What can hang from each mark:
loda: fonuri gosul leton vulu
regot: bugotuk
lebesi: gosul
gosul: bugotuk lebesi loda
leton: loda
vulu: loda
fonuri: gafe loda

Every row comes from one small tree of marks. Brackets hold a mark, then the marks that hang from it, in alphabetical order. Every link used is in the known rows. Which tree was each row made from?
Known rows:
[loda [fonuri gafe] gosul leton]: [ -3.3 -20.1  24.4   8.3 -32.6  30.7  -6.0  51.0  -8.1 -23.5  22.9   8.0
   4.3  51.1 -30.0  -3.1 -11.9  22.1 -40.7  10.0 -28.6 -22.1 -11.0 -18.1]
[fonuri gafe [loda [gosul lebesi] vulu]]: [  2.1 -17.4  -5.4  -4.7 -51.1  24.6 -18.0  28.0  -5.9 -21.6  62.7  -4.0
  16.1  21.2 -19.8 -20.7   3.4  28.4 -19.8  -5.0   4.6  10.9 -19.2 -51.0]
[loda [fonuri gafe] leton vulu]: [-11.9 -29.1   9.2  21.5 -10.6  31.2   6.0  40.8  -6.7 -33.7  38.1 -13.3
   2.1  41.2 -45.8  16.4   1.8  -7.8 -38.7   8.1 -19.9 -23.8 -11.5 -22.7]
[leton [loda [gosul bugotuk] vulu]]: [ 31.1 -47.0   6.9 -10.3 -17.7  18.0 -13.1  18.3  42.9 -15.0 -14.0  17.2
  -4.2  29.0  -3.4 -14.7   5.3  29.2   8.7 -12.3  24.5 -12.6 -37.0 -33.8]
[lebesi [gosul [loda [fonuri gafe] vulu]]]: [ -9.3   1.8 -12.1  27.5 -25.2  50.8   6.7  46.2   3.6   0.7  63.9  13.2
  29.6   0.5 -41.3   9.4 -23.7  14.9 -23.2 -19.3  -7.6  -4.1   1.8 -38.0]
[gosul bugotuk lebesi [loda fonuri]]: [ -7.5 -14.9  -5.2   7.0 -16.1  35.6  21.1  42.0  15.4  27.2  38.4   8.2
   2.5  18.2 -34.0  -6.0 -39.9  14.5 -13.7 -17.2   3.6  -2.5  21.3 -42.4]
[lebesi [gosul bugotuk loda]]: [  8.8   9.6 -17.3   1.9 -25.4  15.6  13.3  31.0  19.0  26.6  18.6  26.4
  13.8   0.0 -13.4  -6.4 -46.3  30.5   4.0 -24.0  14.2   3.3   8.4 -28.9]
[leton [loda [fonuri gafe] gosul]]: [  1.8  -3.9  11.9  17.0 -44.7  38.4 -15.3  39.4  16.6 -13.9   5.8  24.3
  -3.4  44.1   2.5  -8.7   8.2  29.7 -19.1  -0.8 -25.7 -10.6 -19.1 -14.0]
[lebesi [gosul bugotuk]]: [  2.1   0.6 -12.6   4.3 -16.5  -7.7   4.6  29.2   9.2   1.1  12.6  16.5
  18.5   9.4 -12.7  -3.7 -17.6  29.4   4.8  -9.3  -0.3 -23.7   0.2 -11.5]
[lebesi [gosul bugotuk [loda [fonuri gafe]]]]: [ -8.3  16.3 -22.9  30.0 -51.2  40.2  17.2  60.7   4.2  15.0  45.1  27.3
  18.6  23.6 -31.7   0.2 -43.1  42.8 -22.0 -25.8 -16.3  -7.5  16.4 -26.1]
[vulu loda]: [ -6.2   6.6  -5.9  -3.9   6.1  17.2   4.8  18.3  -6.8   7.2  16.0  10.0
  19.0   9.4  -5.2   2.1 -14.1   6.8  14.0  -4.7   3.1  11.0  -0.5   1.8]
[loda gosul]: [ 15.7 -15.6  16.7 -14.7  -8.9   4.7 -14.4   8.1   3.5  -3.2  -3.4  12.3
  11.1   5.2   0.6 -14.0  -6.1  20.6  -0.9  -3.7   5.4  -4.8 -13.6 -11.0]
[leton [loda fonuri vulu]]: [  1.3 -31.0   5.8  17.7  18.4  36.6  -9.4  16.4  38.9 -11.4   5.9   0.9
  -3.6  21.1 -19.1   9.7  19.9 -20.5  -5.8   5.1  -6.7 -21.3 -29.7 -21.3]
[lebesi gosul]: [ -4.2  10.8  -3.4   2.4  -4.1  -4.5  -3.1  18.2   2.2  -0.7  19.1  11.5
  19.0  -6.9  -6.4   1.2  -5.9   9.6   3.4  -3.0  -4.9 -14.8  -0.1 -10.8]
[regot bugotuk]: [ -4.5  -6.5 -11.1   9.8  -2.7  11.3  -6.6  -0.5 -18.9  -2.4 -10.0  13.5
   1.0  -1.9   8.5   3.1 -14.1  11.3  -6.5  -4.6  -2.4  -8.5   0.7 -24.7]
[gosul bugotuk [loda [fonuri gafe] vulu]]: [  3.5 -16.5 -19.1  26.7 -34.3  49.6  20.9  38.3   8.1   1.2  37.2   5.4
   6.4  24.6 -39.4   5.2 -28.6  23.5 -22.7 -28.6   4.1   5.2   3.0 -31.5]
[gosul bugotuk lebesi]: [ -5.5 -15.4 -11.3  -8.1 -20.2  -8.8  13.0  22.3   1.1   5.2  16.6  -1.8
   1.6  16.8  -8.6  -8.8 -13.0  22.5  -1.0  -8.5   9.1  -7.3  14.5 -25.6]
[loda fonuri gosul leton]: [  5.8 -39.5  39.3  -4.0   5.0  28.1 -11.7  39.6  10.9 -14.4   8.9   4.4
   7.0  39.6 -34.5  -4.5 -15.6   0.7 -26.3  15.7 -17.4 -32.9 -20.4 -20.3]
[lebesi [gosul bugotuk [loda vulu]]]: [ 13.8 -16.0 -16.8   1.3 -13.4  20.4  10.6  27.9  25.4  12.6  30.5  17.0
  21.9  -8.0 -29.4  -1.0 -38.4  20.9   3.5 -29.5  27.6   0.0  -2.6 -43.7]
[fonuri gafe]: [ -8.0  18.6 -13.8  12.5 -38.7   0.9   6.4  10.8 -20.1  -8.4  12.9   4.5
  -3.8  11.7   5.5   0.9   4.8  22.0 -14.4  -5.3 -11.6  11.6  10.0   2.3]
[leton [loda [gosul bugotuk lebesi] vulu]]: [ 18.5 -54.7   6.6 -18.6 -25.9  11.9  -9.1  31.4  39.2 -11.1   9.4  12.8
  -1.3  28.8  -4.0 -19.5   2.7  32.6   6.2 -14.2  28.0 -14.5 -21.8 -56.0]
[loda leton]: [ -1.1 -14.3  11.6  -4.4   3.6   0.8   3.8  13.4   1.7  -9.9   0.3  -2.3
  -9.8  21.7 -13.1   3.1  -9.2  -8.7 -14.4  11.3  -2.9  -9.8  -5.6  -8.9]

Write each row's tree:
[ 11.9 -32.9   8.6 -21.7 -35.4  14.7  -8.2  46.8  12.5  -5.8  32.3   4.0
  -4.8  56.8 -29.0 -27.2 -28.9  24.9 -16.8   8.4   4.8 -12.4 -18.0 -51.8] -> [fonuri [loda [gosul bugotuk lebesi] leton]]
[-10.8  18.7  -9.0  26.2 -34.9  46.3  15.5  30.4  -3.8  13.8  32.4  12.8
  -0.1  17.2 -18.9   2.8 -27.5  13.5 -26.6 -15.1 -16.4  16.6  16.0 -12.7] -> [gosul [loda [fonuri gafe]]]
[ 12.0 -31.0   7.7  -9.4   6.2  31.0   8.8  13.0  19.5   2.5  18.9  -0.5
  -6.2   5.4 -32.1   2.3 -28.8 -18.5 -15.2  -8.0  26.7  15.1  -9.6 -41.4] -> [gosul [loda leton vulu]]
[  1.2 -41.2  14.6  -5.2 -15.5  19.2  -3.4  48.2   9.7   1.3  27.4   7.1
  18.4  33.8 -32.6 -15.3 -18.8  32.1 -12.3  -5.8  -6.6 -33.1   0.8 -34.1] -> [loda fonuri [gosul bugotuk lebesi]]
[ -2.0  -8.4  -9.0  11.5 -33.9  27.7  -3.8  25.2  -5.1 -31.8  43.1 -12.5
  -9.1  40.4 -31.1   2.4  -0.2  -3.7 -31.6   9.0  -8.4   7.9 -24.4 -28.0] -> [fonuri gafe [loda leton vulu]]
[ -3.4   4.5 -19.2  16.7 -34.4  25.0  -9.6  11.1  -6.3 -22.2  40.1 -12.9
   2.8  17.7 -18.3  -2.6   9.5   3.1 -15.3  -1.9  -5.4  14.6 -18.9 -17.6] -> [fonuri gafe [loda vulu]]
[-16.2 -17.5  13.8   7.0  19.9  41.1   6.9  49.4  -1.3  -2.2  29.8   5.4
  15.1  42.9 -40.4  12.1 -25.2 -12.6 -15.0  13.3 -18.6 -18.8 -10.7  -9.0] -> [vulu [loda fonuri leton]]
[ 29.7 -52.1   9.1 -14.9  -8.9   9.0  -9.7  15.5  15.9 -16.8   1.1   3.8
  13.9  13.0 -20.5 -12.3  -7.6  29.2   2.1 -15.5  21.4 -17.2 -22.8 -27.0] -> [loda [gosul bugotuk] vulu]
[  4.0 -34.3  12.3  12.8 -22.3  35.5 -12.2  35.3  -5.0 -28.3  34.8   0.9
  22.1  20.3 -32.5  -0.8   7.7  22.4 -24.8  -7.2 -12.4 -17.0 -17.1 -20.4] -> [loda [fonuri gafe] gosul vulu]
[-10.0 -13.3  -5.8  30.4 -19.0  39.6  -3.9  29.8  19.7 -23.0  21.0   4.0
  -6.3  32.9 -13.8  10.7  21.0   0.7 -18.4  -2.8 -16.4 -12.3 -20.4 -17.6] -> [leton [loda [fonuri gafe] vulu]]
[-18.7  -4.9   7.2  20.7 -22.5  26.6   8.0  43.1 -13.3 -17.7  26.0  -2.8
  -4.6  45.9 -31.7  12.4  -5.4   2.1 -40.2  11.0 -33.8 -18.3   1.5  -7.9] -> [loda [fonuri gafe] leton]
[ -1.9 -28.9  14.0  11.7  16.0  49.6   6.2  48.6  27.1   2.8  50.9   7.5
  21.7   9.8 -58.2  10.5 -37.5 -17.8 -25.0  -3.2   1.2 -21.7 -12.0 -52.4] -> [lebesi [gosul [loda fonuri leton vulu]]]
[  4.4 -55.9  22.5  -4.2   1.0  36.0 -18.0  36.0  38.8 -11.8  28.2   5.2
   8.6  23.5 -22.1  -8.1  12.6   3.6  -8.7   0.1   2.0 -24.9 -26.3 -53.4] -> [leton [loda fonuri [gosul lebesi] vulu]]
[ 14.8 -14.0  -2.1  -5.1 -20.0  22.4  22.5  27.2  18.9  16.7  -1.5  14.4
 -16.7  29.7 -22.2  -5.0 -50.7  11.5 -13.9 -10.7  18.2   9.9   2.8 -28.4] -> [gosul bugotuk [loda leton]]
[ 15.4 -23.6  10.7  -2.7 -42.1  33.8 -19.1  30.6  -2.0 -31.4  38.8  -4.2
   0.7  43.0 -29.1 -12.6  -3.6  14.4 -31.8   6.6  -1.2   2.7 -38.9 -38.4] -> [fonuri gafe [loda gosul leton vulu]]
[  7.8 -31.5 -13.3 -10.3 -13.7  21.4  18.7  22.5  18.8  13.9  35.1   0.3
   6.9   0.9 -27.2  -9.1 -33.8  17.6  -0.6 -27.1  37.2  14.3  11.3 -58.9] -> [gosul bugotuk lebesi [loda vulu]]
[  2.3 -38.4  10.8 -30.7 -22.1  16.6   9.0  63.5   0.6   1.0  30.9  17.3
  17.3  51.0 -26.9 -16.1 -42.2  39.8  -2.4  -3.8  13.8  -8.8  -1.3 -43.5] -> [vulu [loda [gosul bugotuk lebesi] leton]]
[ 11.5 -31.5   5.3 -20.7 -28.8  -3.4  -1.4  30.9   5.0   1.3  13.5  10.5
   8.4  19.6  -6.5 -22.4 -16.1  43.4   0.0 -11.1  11.2 -10.4   5.0 -35.1] -> [loda [gosul bugotuk lebesi]]
[  0.9 -19.7  18.5  -0.3   7.7  43.8 -11.6  44.9   0.4   2.9  26.9  20.8
  36.3  25.1 -25.8  -5.3 -22.4  18.4  -0.1  -1.3 -11.7 -13.7 -15.0  -8.5] -> [vulu [loda fonuri gosul]]
[  2.5  -6.4 -16.5  -7.7 -29.8  15.5  22.8  24.5  13.7  27.3  24.8  10.8
  -2.7   5.9 -12.0 -10.2 -39.9  25.3  -3.0 -24.3  21.3  18.5  23.6 -43.2] -> [gosul bugotuk lebesi loda]
[ -8.1  -2.6   6.5   9.0 -29.9  46.5  -5.3  56.4 -18.3  -6.3  40.1  23.2
  31.3  36.1 -22.7  -3.8 -18.4  38.7 -14.6  -6.1 -23.8  -1.6  -7.3  -5.4] -> [vulu [loda [fonuri gafe] gosul]]
[ 14.4 -27.0   3.4 -16.5 -38.6   4.7  -4.9  35.0  34.8   3.1  -3.9  21.6
  -9.6  35.5  11.6 -22.7  -5.2  41.7   3.4  -9.2  14.2  -9.5 -10.7 -42.8] -> [leton [loda [gosul bugotuk lebesi]]]
[  7.7 -43.8  -3.0 -15.6 -13.4  23.6  25.1  36.7  20.0   7.6  36.2  -3.2
  -6.2  21.6 -40.7  -4.7 -42.7   5.1 -16.5 -16.2  33.8   6.4   7.0 -65.9] -> [gosul bugotuk lebesi [loda leton vulu]]
[ 18.6 -44.8   0.1 -16.7 -25.7  19.5 -14.9  30.6  17.5 -10.4  41.6  -4.7
  14.9  25.9 -34.8 -25.7 -12.2  25.7  -3.5  -8.7  20.4  -6.0 -25.4 -56.7] -> [fonuri [loda [gosul bugotuk lebesi] vulu]]
[-17.5 -13.5 -10.6  18.0 -27.8  48.6  16.5  39.3  -1.1   6.6  67.4  -5.1
  11.6   7.5 -35.1   3.4 -21.8   7.9 -28.0 -21.0  -0.7  12.4  17.7 -49.6] -> [gosul lebesi [loda [fonuri gafe] vulu]]
[ 15.6 -69.3  20.3 -28.8 -13.5   5.1   0.6  40.5  13.0 -20.8  26.3  -6.8
   7.4  35.7 -38.7 -13.7 -18.2  24.1 -15.7  -5.1  24.2 -23.0 -14.2 -59.0] -> [loda [gosul bugotuk lebesi] leton vulu]
[ -4.3 -48.8  21.5   9.1  28.9  31.0   0.1  30.3  11.6 -21.9  23.7 -16.5
   4.9  26.5 -52.2  14.1  -0.8 -31.7 -27.1  12.1 -10.6 -34.2 -21.3 -25.1] -> [loda fonuri leton vulu]
[  2.1   5.1   4.6  -6.5 -12.4  20.0   8.9  35.5  15.9  18.2  24.5  21.3
   7.2   5.6 -21.5   0.2 -43.3   2.6 -15.8  -3.0   6.3   1.1   2.6 -39.6] -> [lebesi [gosul [loda leton]]]
[  8.7 -14.3  -1.6  18.5 -57.0  35.6  -6.5  51.5  23.3 -11.8   0.6  29.5
  -8.6  60.8  -3.5 -10.4  -2.2  50.2 -16.3  -9.3 -19.0 -20.4 -18.8 -17.2] -> [leton [loda [fonuri gafe] [gosul bugotuk]]]
[ 14.5 -29.7  -4.4  -5.6  -9.1  22.7  16.1  42.8  26.7   3.0  29.9  13.2
  11.3  14.4 -42.6   1.0 -48.6  12.3 -11.4 -18.0  25.6 -10.8  -9.4 -54.4] -> [lebesi [gosul bugotuk [loda leton vulu]]]
[  6.9 -26.0   5.4  -2.7   7.1  26.2  -9.5  13.6  14.9 -20.2  28.3 -18.0
  -7.0  29.8 -38.8   0.9  -4.9 -26.3 -17.9  14.0   5.9  -5.6 -34.7 -31.8] -> [fonuri [loda leton vulu]]
[ 19.6 -56.7  30.7 -21.9   4.3  13.8 -14.7  19.1  12.4 -24.6   8.2  -3.6
   5.8  18.0 -28.3  -6.6  -5.1  -0.1 -15.3   3.1  15.2 -15.6 -31.2 -35.1] -> [loda gosul leton vulu]
[ -5.2 -46.9  35.6 -13.6   0.6  23.9  -7.5  50.1   7.4 -10.0  34.8  -0.4
  10.5  38.3 -38.0  -8.3 -16.7   2.9 -30.7  13.9 -14.3 -32.5  -3.2 -42.8] -> [loda fonuri [gosul lebesi] leton]
[ 15.1 -48.8  22.9   5.9   7.8  42.0 -22.9  24.7  43.4 -16.0   4.6   9.6
   5.1  24.3 -18.0  -5.2  14.0   0.4  -5.8   1.0  -0.6 -26.4 -41.0 -31.6] -> [leton [loda fonuri gosul vulu]]
[-25.0   1.5  -1.3  19.4 -18.4  44.1  14.0  59.6 -20.1 -10.4  42.3   7.1
  12.7  54.6 -36.2  13.0 -23.0   7.5 -28.0   8.4 -30.2  -6.7   0.0  -5.5] -> [vulu [loda [fonuri gafe] leton]]
[  7.2   2.0   7.2  -1.8 -55.2  28.0 -16.2  34.9  -4.8 -19.2  27.6   8.3
  -6.4  50.8 -14.4 -18.1 -14.0  25.1 -32.1  11.6 -15.8   4.8 -24.2 -23.4] -> [fonuri gafe [loda gosul leton]]
